Each row was made from one walk, in order. Every step used is in the known rows, and no mark comes twice. Write each row's walk.
In the rows, 128 means zero.
Known rows
tege-tusi-mavo-gadu: [112 122 135 117 145  99 169 147 123 138 160 118 131 136 176  75  93  95
 118 178 146 151  94 109 110  90 104 135  52 100 164 154 127 135 151  92
 141  90  95 121 101 154 140 159 132  95 110]
tege-tusi-lakof-gadu-zuzi-tozo: [ 62 166 106 101 149 133 110 193  61 109 178 119 111 132 159 139 107  94
 103 238 125 163  63 115 125 115 128 130  87 108 194 177 113 127 164  91
 156 116 112 121 127 204 127 161  87  84  98]
lakof-gadu: [107 128 130 126 119 124 134 163  82 147 121 164 115 146 145 121 120 108
 115 177 131 150  86 115 127 103 115 152  88  97 175 129 111 116 143 105
 129 110 106 130 153 169 110 150 119 127 103]
lakof-gadu-nepo-tusi-kove: [ 97 106 123 107 144 162 174 171  50 134 138 187 102 138 159 117 130  97
 107 196 129 155 100  94 144  95 104 155  50 104 166 146 135 101 128 122
 153 106 108 128 148 220 126 155 110 139 140]
dode-tege-tusi-mavo: [100 158 136 151 150 127 139 146  94 150 168 124 121 142 181  94  94 133
 112 185 143 125  90  93 127  67 149 122  66  99 147 147 132 124 180  92
 130  66 101 114 104 146 128 147 119  95 127]
tege-tusi-kove: [ 96 150 146 142 159 138 171 147  71 118 153 144 134 133 164 126  96 106
 106 160 124 100  98 112 127  87  97 136  77  88 163 159 171 137 159  93
 156  91 119 138 132 195 117 153 124 126 127]
lakof-gadu-kove: [107 153 119 104 121 142 137 168  73 127 145 171 135 153 129 123 116 106
 112 177 114 107  76 112 133  84 112 149  89 106 171 139  97 113 144 102
 147 141  91 126 166 173 128 156 112 155 115]
tozo-zuzi-gadu: [ 98 110 117 117 103  80 116 135  95 150 122 171 128 155 162 117 100  76
 106 175 123 130 121 139 144 130 130 135  56 101 180 122 157 120 192 111
 140  90 121 139 133 155  95 161  95 121 109]
dode-tege-tusi-lakof: [ 64 169 138 144 117 125 117 160  61 123 161 117 113 135 167 152  83 137
 111 199 158 138  78 108 134  86 127 116  70  90 154 159 141 134 152  93
 150  86 113 118 111 174 137 145 125  88 118]
nevi-mavo-gadu-kove: [105 113 132  68 108 104 117 170 104 137 153 152 164 145 140  98  93  89
 104 185 134  94  91 139 130 100  88 148  48 104 165 137 106 131 125  78
 167 143  67 126 133 151 129 133 141 146 127]
tege-gadu: [ 71 159 141 122 125 112 139 157  94 136 135 164 107 133 157 146 121 112
 101 142 131 133  82 107 132 132 109 145  95 101 165 127 125 116 152 104
 152 104 127 141 128 163 118 139 121 118 109]
dode-tege-gadu-nepo: [ 62 157 143 121 122 156 118 147  74 139 146 175  84 142 178 136 112 123
  96 180 160 144  77  85 143 119 126 135  74 113 150 119 109 102 148 129
 153  78 138 110 116 148 132 142 108 101 142]
nepo-tusi-lakof-gadu-zuzi: [ 58 160  99  99 123 114 116 204  60 139 146 133 107 132 143 173 105 102
 120 220 131 175  98 119 152 109 125 139  69  94 184 162 119 117 121  91
 175 129  90 142 141 202 132 154 104 125  96]
nepo-tusi-lakof-gadu: [ 80 127 118 110 113 109 144 191  57 132 126 156 105 135 138 154 119 111
 116 197 135 171  87 117 142 103 111 137  68  92 172 155 119 115 127 101
 149 115  94 144 140 216 134 153 118 121  97]
nepo-tusi-tege-gadu-zuzi: [ 37 202 113  92 146  84 118 201  65 132 143 133  94 127 132 190 107  84
 105 158 114 153  83  90 154 126 136 162  82 104 174 151 134 124 117 113
 178 141 121 157 120 181 134 138 101 131 108]
mavo-gadu: [100 129 136 120  98  84 137 152 119 136 137 142 123 135 157  97  99  86
 118 165 146 144  97 141 120 120  92 154  56  92 166 134 120 131 121 104
 162 108 104 123 125 148 122 152 130 117 112]
dode-semik: [111 128 112 145 117 117 126 120  63 126 118 148 119 126 143 107  90 119
 110 175 122 128  94 115 138 108 110 164  77 113 172 142 118 128 148 100
 148 137 106 137 120 148 113 165 126 125 129]
nepo-gadu-zuzi-tozo: [ 88 176  95 124 143 104  93 156  90 120 179 130 108 120 168  99  99  79
 108 218 115 145  68 151 128 147 136 165  70 104 184 144 109 121 162  63
 187 114 135 117 148 145 135 131  91  95 125]
tege-tusi: [107 134 130 129 142 126 150 133  89 117 141 125 124 137 158 126 100 125
 113 161 123 130  93 131 127 105 118 136  91  92 160 151 138 135 169  95
 154 118 119 131 123 167 114 139 116 105 115]
nevi-mavo: [114  97 141 100 125 105 121 164  89 159 133 158 136 136 153 110 110 113
 102 177 130 114  88 125 138 111 110 149  71  95 175 123 135 126 165  79
 145 125  91 141 134 156 102 122 137 119 128]
nevi-mavo-gadu-nepo-tusi-lakof: [ 83  68 122  57 107 106 143 174  78 141 134 152 129 128 163 111 100  95
 102 235 164 177  99 130 150 118  79 140  16  99 161 148 131 126 125  96
 182 116  84 126 110 191 153 130 138 100 134]
mavo-gadu-kove: [101 155 124  98  97 110 137 158 112 117 158 147 148 143 136 104  91  81
 114 168 129 105  93 139 124 107  87 144  56  98 161 142 105 132 128  96
 173 131  95 119 140 152 141 153 125 146 121]
semik-dode-tege: [107 176 135 124 112 131 112 151  80 136 154 156  98 128 165 118 108 132
 129 175 140 118 110 121 116  93 120 139  64 103 164 137 117  98 139 111
 148 103 120 117 148 151 117 105 103 118 124]
nevi-mavo-gadu-nepo-tusi: [105  57 121  66 117 112 135 155  94 143 129 152 128 133 165  88 113  99
 104 215 149 159 105 140 146 122  92 157  29 105 161 133 116 112 120 102
 173 128  82 126 117 170 127 119 125 111 139]
lakof-gadu-mavo: [134 124 124 100 139 121 141 165  95 145 147 154 127 164 151 139 112 110
  97 184 115 149  88  99 129  99 112 160  88  93 195 110  91  97 145 115
 139 114  95 136 160 160 130 160 117 137 126]
tege-tusi-lakof-gadu-kove: [ 83 161 123  94 135 151 146 174  54 102 155 144 143 153 136 161  97 121
 105 206 130 123  64 105 135  76 100 117  88 101 165 173 113 135 153  87
 149 127  95 125 145 210 155 167 120 129 105]
dode-tege-gadu: [ 53 176 146 145 109 124 105 158  76 142 150 155  94 139 161 153 112 125
 101 156 151 127  77  96 135 114 132 134  85 107 149 124 114 105 141 112
 136  81 124 129 120 151 118 133 118 108 119]
semik-dode: [129 154 121 106 127 126 134 151  94 131 138 165 109 125 158 119 115 119
 130 160 121 124 110 136 113 109  94 144  79 100 180 145 119 112 146 101
 159 122 124 124 154 162 117 111 105 124 117]
nevi-mavo-gadu-zuzi-tozo: [ 85 110 116  66 119  88  86 188 113 145 181 130 138 121 162  85 101  60
  99 226 132 138  87 146 123 141 110 163  41 109 189 143 105 124 141  85
 171 138  86 123 120 146 108 129 112 101 126]
tozo-zuzi: [101 129 121 133 110  96 135 135 107 132 126 155 140 145 164 122  88  83
 124 170 122 122 116 130 150 117 111 157  78  99 172 130 141 123 164 100
 145  90 125 139 151 161 104 148 115 118 116]
semik-dode-tege-tusi-mavo: [116 171 125 132 161 138 135 146  89 142 181 132 104 133 189  96 105 144
 128 187 140 123 107  93 107  63 128 117  62 110 161 162 124 111 166 100
 134  79 106 111 121 161 133 111 108  97 120]

Write each row's walk
[ 68 133 131  97 154 152 176 164  63 126 141 189  96 129 169 136 131  98
  91 160 130 142 101  90 148 118  93 147  59 106 154 145 150 106 134 120
 175  91 132 140 126 205 136 148 110 133 140]
tege-gadu-nepo-tusi-kove
[105 151 133  85 146 114 142 152 102 139 153 162 125 149 158 155 108 112
  88 150 109 146  81  92 136 125 107 152  98  96 179 106 107 101 154 109
 153 100 121 144 137 149 138 144 116 130 126]
tege-gadu-mavo
[106 102 112  99 131 149 156 157  68 132 125 172  96 142 152 118 135 113
 115 202 132 174  95 115 149 108 119 155  69 106 168 133 100  96 142 122
 153 125 106 123 146 191 120 139  99 124 126]
lakof-gadu-nepo-tusi
[145 118 116  73 135  93 126 140  96 167 150 155 129 162 155 122 100 109
  81 175 104 142 106 123 122 116 129 130  65  83 193 103 127 106 184 112
 159 117 106 137 129 141 126 157 104 141 132]
zuzi-gadu-mavo
[ 93 164 101 107 127 106 107 169  97 125 174 138 116 122 156 101 106  74
 112 198 102 139  83 139 121 129 135 157  75  98 189 149 121 115 174  92
 180 133 124 124 140 148 110 146  83 111 128]
gadu-zuzi-tozo
[ 67 142 121 118 145 133 148 156  79 154 157 170  85 132 187 104 126 123
 102 195 148 170  91  71 147 102 137 131  49 119 145 132 107  86 156 114
 148  63 113 117 108 161 148 136 107 106 141]
dode-tege-gadu-nepo-tusi-mavo
[129  87 102  76 143 108 158 139  84 172 137 182  99 139 170  61 129 105
  96 195 121 173 115 114 134 109 146 126  28 100 170 136 142 105 202 115
 158  92 107 119 109 165 132 148  92 119 142]
zuzi-gadu-nepo-tusi-mavo
[106 115 126 102 142 150 178 153  64 125 141 177 111 125 164 104 116  96
 109 177 119 138 113 113 143 104  95 151  47  92 159 149 154 112 149 117
 180 101 124 129 138 199 131 150 111 137 156]
gadu-nepo-tusi-kove
[110 112 135  94 101 122 152 139 115 130 137 155 118 138 171  88  97  85
 113 189 157 159  98 131 125 125  87 154  45 101 161 128 120 121 138 123
 172 109 114 101 124 145 138 157 121 106 133]
mavo-gadu-nepo
[124 106 121  86 118 132 132 133  85 159 124 183 100 150 167  86 110 104
  90 184 136 154 106 133 132 129 130 128  54  96 175 124 140 119 190 121
 164 110 128 110 117 151 118 153  93 122 140]
zuzi-gadu-nepo
[ 81 139 133 126 137 132 142 170  59 118 133 135 116 146 152 153 103 122
 111 202 146 159  71 103 136  92 107 122  90  94 171 165 129 135 150  93
 140 105 106 132 129 206 136 161 124  94  94]
tege-tusi-lakof-gadu
[ 74 175 146  89 129 120 146 169  70 129 128 182  84 142 149 144 103  90
  91 152 140 156  58  70 140 126 108 156  86 109 169 128 134 125 143 133
 163 115 153 122 127 165 149 154 118 115 132]
tusi-tege-gadu-nepo
[130 109 112  89 127  74 120 131 106 155 138 155 148 173 166 130  88  78
  86 184 106 135 124 125 148 122 122 143  56  94 199 100 142 104 186 119
 147  92 112 142 141 153 112 162  94 134 129]
tozo-zuzi-gadu-mavo
[ 55 176 131 101 130  81 143 183  60 123 122 155  89 127 128 171 119  92
  97 132 121 148  71  83 144 119 116 158  86 102 159 143 135 122 125 123
 157 130 129 155 122 189 133 134 117 126 107]
nepo-tusi-tege-gadu
[ 69 216 125  97 124 154 102 166  68 115 174 173 109 140 157 155 113 131
 111 164 132  85  84  98 122  97 107 127  75 123 157 151  86  95 120 118
 154 115 116 119 147 163 141 103  99 144 120]
semik-dode-tege-gadu-kove
[125 116 133  97 124 116 165 150 132 156 152 169 120 133 182  51  96  84
 113 199 156 170 103 109 113 103  98 144  33 104 167 132 120 120 149 110
 161  84 104  98 117 140 153 171 125 104 139]
tusi-mavo-gadu-nepo
[109  66 139  75 109 121 133 153 109 155 135 161 134 140 173  81 101  93
  99 212 162 150  93 131 134 123  86 153  38 106 168 123 119 126 141 101
 163 117  92 111 116 148 125 135 132 104 143]
nevi-mavo-gadu-nepo
[ 38 206 100  81 143  81 116 204  59 113 165 138  85 119 132 157 114  60
  95 173  98 159  61  98 137 141 140 165  76 115 180 158 124 114 136 117
 178 137 133 145 119 184 128 134  86 117 110]
nepo-tusi-tege-gadu-zuzi-tozo
[115  85  92  84 136  95 152 135  98 164 129 184 118 153 184  66 112  76
 104 207 121 170 138 116 154 112 141 132  21 111 174 129 156 103 200 117
 144  68 113 132 120 173 123 156  83 118 133]
tozo-zuzi-gadu-nepo-tusi-mavo
[ 48 226 108  93 137 139  71 183  76 128 197 152  79 119 176 139 121 103
 109 198 128 128  80 104 118 134 138 137  74 129 183 153  96  83 137 116
 160 110 132 115 134 157 119  97  68 101 115]
semik-dode-tege-gadu-zuzi-tozo
[113 117 114 114 122  73 164 167 121 155 147 138 126 127 163  73 111  86
 121 173 133 160 116 124 123  97 106 148  33  98 160 146 119 116 134  98
 160  91  82 134 112 160 139 149 127 119 114]
nepo-tusi-mavo-gadu
[ 84 113 122  76  94 111 158 163  86 119 134 144 116 124 160 109  98  92
 113 211 159 190 104 134 134 123  79 141  26  95 161 153 129 124 121 115
 189 107 112 115 114 187 163 153 121 105 129]
mavo-gadu-nepo-tusi-lakof
[ 84 138 117 110 106 100 146 167  76 128 131 141 117 121 141 139 106 114
 116 178 125 160  99 133 138 107 107 136  64  86 167 156 143 129 142  92
 174 112 110 142 131 194 138 142 126 121 114]
nepo-tusi-lakof
[ 87 115 110  86 112 129 160 156  68 122 131 160 106 124 158 128 104 113
 112 203 132 180  95 125 143 116 100 134  52  93 163 148 141 118 150 107
 189 109 121 123 126 194 154 149 114 112 137]
gadu-nepo-tusi-lakof
[109 128 106  82 131 108 147 186  62 137 147 141 122 149 140 171 106 113
 100 209 114 184  89 101 143  95 103 145  73  88 192 132 101 100 127 108
 158 113  86 147 147 202 156 153 117 130 116]
nepo-tusi-lakof-gadu-mavo
[117 109 128 104 155 129 177 135 121 131 161 137 123 139 191  59  96  96
 110 205 155 171  98 105 112  95  99 133  45 108 158 154 126 129 160 108
 157  83 109 100 101 159 153 167 120  87 132]
tege-tusi-mavo-gadu-nepo
[ 67 178 124 128 148 108 107 171 118 151 196  91 119 139 189  97  76 101
 117 220 160 141 105 101 127  82 142 126  39 106 159 157 117 128 134  90
 158  79  72 105  92 134 135 155 114  96 115]
dode-tege-tusi-mavo-gadu-zuzi
[ 82  94  99  81 105  98 132 141  71 139 117 173 114 147 165 129 100  80
 100 222 137 176 127 135 162 133 122 124  21 100 176 144 163 116 181 119
 169  82 128 133 119 203 134 158  86 109 126]
tozo-zuzi-gadu-nepo-tusi-lakof
[ 94 125 128  90 111 151 145 170  63 138 130 181  99 142 161 130 108 111
 106 220 159 184  73  98 138 107  97 135  68  98 176 143 117 118 145 113
 155  99 121 109 147 187 151 173 117 106 122]
tusi-lakof-gadu-nepo
[125 104 109  99 142 126 181 146  97 149 144 170 112 128 170  74 120 110
 115 189 120 171 106 108 137  98 124 143  45 100 161 140 133 106 174 105
 164  96 108 122 128 165 145 146 108 116 146]
gadu-nepo-tusi-mavo
[ 84 172 123  76 149  77 148 185  65 128 147 143 103 143 136 187 106  97
  86 141  97 160  73  71 148 110 109 165  85  99 182 119 120 109 129 123
 164 124 118 158 127 178 156 138 117 140 124]
nepo-tusi-tege-gadu-mavo
[ 80 140 134  97 129 146 150 145  88 132 131 182  99 136 169 122 122 111
  95 161 142 150  78  98 137 133 104 143  87 107 161 121 121 109 156 121
 158 104 145 120 132 160 131 141 107 112 133]
tege-gadu-nepo
[ 73 126 119  90 137 142 152 144  78 122 130 173  95 131 164 136 136 114
 102 168 131 165  93 107 151 134 115 147  75 108 156 132 115  98 147 124
 169 112 134 134 124 180 132 127 101 111 129]
tege-gadu-nepo-tusi
